What can hang from each mark:
nota: gafen kavum
bukiv: reni
gafen: bukiv
kavum: rinetu
dafur: gafen
rinetu: gafen lakuz reni
reni: bukiv dafur nota rinetu

Known rows, with every way that one mark hangs from another:
rinetu(lakuz reni(nota(kavum))): .08 .55 -.07 -.11 .00 .14 .00 -.02 .04 .14 .09 .14 -.63 .05 -.55 .07 .07 .16 -.06
dafur(gafen(bukiv(reni))): .05 -.23 .11 -.22 .48 .19 -.06 -.12 -.11 -.08 .47 .08 -.16 -.10 -.40 .05 -.32 .13 .05
reni(nota(gafen kavum) rinetu): -.14 -.18 -.21 -.18 -.12 -.12 .12 .03 .20 -.25 -.40 -.15 -.50 -.64 .02 -.04 .14 .15 .26
rinetu(gafen lakuz reni(bukiv)): .36 .40 .08 .07 -.03 -.10 -.12 -.17 .03 .32 .70 .15 -.22 .18 -.41 -.01 .18 .14 -.25
kavum(rinetu(reni(bukiv dafur))): .28 -.11 .16 .11 -.21 .27 .02 .03 .28 -.13 .35 .23 -.16 -.16 -.23 .00 .11 .00 -.05
gafen(bukiv(reni(dafur rinetu(lakuz)))): .43 -.05 .01 -.08 .06 .30 -.02 -.01 -.12 .14 .48 .00 .14 -.39 .05 -.20 -.07 .04 .11
rinetu(gafen(bukiv(reni(nota))) lakuz): .46 .29 .05 -.07 .12 .07 -.09 -.20 -.12 .25 .60 .04 -.10 -.02 -.12 -.19 -.01 .04 -.01
rinetu(gafen lakuz reni): .27 .43 .05 .12 .14 .04 -.14 -.31 .03 .08 .61 .12 -.44 .13 -.46 -.04 .04 .14 -.30
kavum(rinetu): .23 -.18 .10 .06 .00 .34 -.02 -.07 .32 -.30 .14 .21 -.22 -.25 -.18 -.08 -.12 .08 -.06
bukiv(reni(rinetu(lakuz))): .24 .30 -.04 -.12 .04 .26 -.09 -.02 .05 -.17 .40 .06 .01 -.25 .26 .00 -.22 .25 -.12
gafen(bukiv(reni(nota rinetu(lakuz)))): .35 .02 -.01 -.12 .04 .23 .01 -.01 -.21 .16 .23 -.01 -.06 -.26 .01 -.24 -.12 .07 .11
gafen(bukiv(reni(dafur))): .37 -.17 .04 -.13 .23 .33 .05 .05 -.06 .25 .33 .08 .20 -.32 -.09 -.18 -.10 .04 .14
gafen(bukiv): .29 -.34 -.01 -.04 .31 .24 .03 -.07 -.05 .21 .15 .09 -.03 -.30 -.40 -.26 -.14 .10 .08
gafen(bukiv(reni(dafur nota))): .28 -.10 .02 -.17 .14 .30 .09 .07 -.09 .21 .24 .05 .13 -.30 .02 -.19 -.05 -.02 .22
reni(rinetu): .09 -.18 -.11 .03 .04 .14 -.05 -.20 .16 -.39 .25 -.04 -.08 -.59 .16 -.17 -.14 .19 -.05
gafen(bukiv(reni(dafur rinetu))): .39 -.21 .02 -.09 .10 .29 .02 -.01 -.08 .15 .40 -.01 .17 -.46 .06 -.24 -.09 .05 .12
rinetu(gafen(bukiv) lakuz): .47 .13 .03 .02 .18 .06 -.12 -.28 -.05 .23 .62 .06 -.11 -.11 -.31 -.22 -.01 .05 -.05
rinetu(gafen): .16 -.18 .01 -.01 .31 .01 -.04 -.28 .25 -.04 .39 .06 -.03 -.30 -.08 -.17 -.06 .14 -.10
rinetu(gafen reni(bukiv dafur nota)): .12 .04 .07 .00 -.12 -.14 .07 -.13 .16 .14 .55 .03 -.03 -.18 .03 -.08 .35 -.05 .04
kavum(rinetu(lakuz reni)): .30 .24 .12 .16 -.13 .37 -.08 -.09 .18 -.21 .29 .25 -.51 .07 -.45 .02 -.05 .08 -.20
nota(gafen kavum): -.07 -.33 -.14 -.23 .33 -.04 .12 .22 .38 .19 -.52 .10 -.44 -.40 -.70 .16 .09 .30 .16

Rows:
.20 -.03 .13 .08 -.22 .20 .05 .02 .21 -.09 .11 .21 -.36 -.03 -.26 -.05 .07 .04 -.05 => kavum(rinetu(reni(bukiv nota)))
.25 -.53 .02 -.11 .13 .03 .12 .23 .26 .35 -.49 .10 -.57 -.36 -.89 -.01 .14 .15 .24 => nota(gafen(bukiv) kavum(rinetu))
.35 -.17 .20 .18 -.10 .13 .01 -.22 .10 .01 .23 .11 -.52 -.06 -.35 -.26 .07 -.05 -.06 => kavum(rinetu(gafen(bukiv) reni(nota)))
.08 .22 -.19 -.21 -.25 .00 .02 -.07 .13 -.14 .05 -.11 -.41 -.58 .12 -.12 .07 .13 .19 => reni(nota(kavum) rinetu(lakuz))
-.11 .01 .03 -.07 .13 .21 .07 -.11 -.01 -.20 .34 .04 -.34 -.17 -.28 .05 .06 -.05 .09 => rinetu(reni(dafur(gafen(bukiv)) nota))
.05 -.06 -.12 -.13 -.37 -.12 .07 .03 .07 -.15 .18 -.07 .10 -.51 .47 -.15 .15 .07 .20 => reni(bukiv nota rinetu)
.04 -.22 .09 -.32 .41 .12 .00 -.07 -.07 .07 .32 .04 -.28 -.16 -.42 .05 -.23 .13 .16 => dafur(gafen(bukiv(reni(nota(kavum)))))
.01 -.08 -.10 -.05 -.27 .01 .04 -.28 .20 -.56 .53 -.22 .09 -.84 .76 -.21 .23 -.17 .26 => reni(dafur nota rinetu(gafen))
.02 -.21 .04 -.24 .05 .08 .01 .09 .23 -.16 .77 .11 .46 -.41 .11 .22 .13 -.01 .23 => reni(bukiv dafur(gafen))
.22 -.23 -.07 -.07 -.34 .03 .01 .05 .23 -.23 .68 -.04 .52 -.80 .54 -.05 .24 .00 .21 => reni(bukiv dafur rinetu)
.03 .52 -.06 -.03 -.13 .03 .02 .13 -.05 .06 .08 .17 -.41 .24 -.43 .20 .21 .12 -.04 => rinetu(lakuz reni(bukiv nota(gafen)))
.08 .09 -.05 -.23 -.09 .13 .10 .05 .28 .03 -.15 .10 -.42 -.33 -.20 -.05 .05 .09 .21 => reni(nota(kavum(rinetu(lakuz))))
.12 -.50 -.10 -.20 .33 -.05 .14 .23 .19 .46 -.50 .06 -.44 -.40 -.87 .01 .11 .23 .25 => nota(gafen(bukiv) kavum)
.27 .10 -.07 .07 -.05 .01 -.16 -.34 .10 -.33 .60 -.07 -.14 -.46 .17 -.18 -.04 .14 -.12 => reni(rinetu(gafen lakuz))
-.13 -.07 -.11 -.22 -.21 -.01 .19 .30 .21 -.17 .05 .05 .33 -.42 .31 .19 .41 -.12 .42 => reni(bukiv dafur nota(gafen))
.07 -.39 -.03 -.13 .12 .03 .10 .22 .45 .08 -.51 .14 -.57 -.37 -.72 .15 .12 .22 .15 => nota(gafen kavum(rinetu))
.34 .38 .06 .09 .03 .00 -.05 -.29 -.20 .29 .48 .03 -.53 .16 -.48 -.21 .14 -.02 -.09 => rinetu(gafen(bukiv) lakuz reni(nota))
.23 -.08 .10 .08 .11 -.15 -.02 -.17 .14 .33 .48 .12 -.14 .00 -.34 -.12 .15 .17 -.20 => rinetu(gafen reni(bukiv))
.39 .20 .18 .20 -.11 .20 -.12 -.24 .19 -.13 .47 .19 -.50 .07 -.41 -.07 .03 .04 -.24 => kavum(rinetu(gafen lakuz reni))
-.04 .13 -.09 -.16 .01 .14 .04 .07 .05 -.31 -.06 -.02 -.15 -.28 .37 .04 -.10 .18 .03 => bukiv(reni(nota(gafen) rinetu))
.48 -.16 .07 -.14 .00 .05 -.01 -.03 .33 .41 .16 .12 -.41 -.35 -.58 -.16 .06 .15 .10 => nota(kavum(rinetu(gafen(bukiv) lakuz)))
.23 -.06 .10 .05 .01 -.09 .00 -.14 .20 .21 .68 .08 .07 -.19 -.13 -.07 .28 .03 -.09 => rinetu(gafen reni(bukiv dafur))
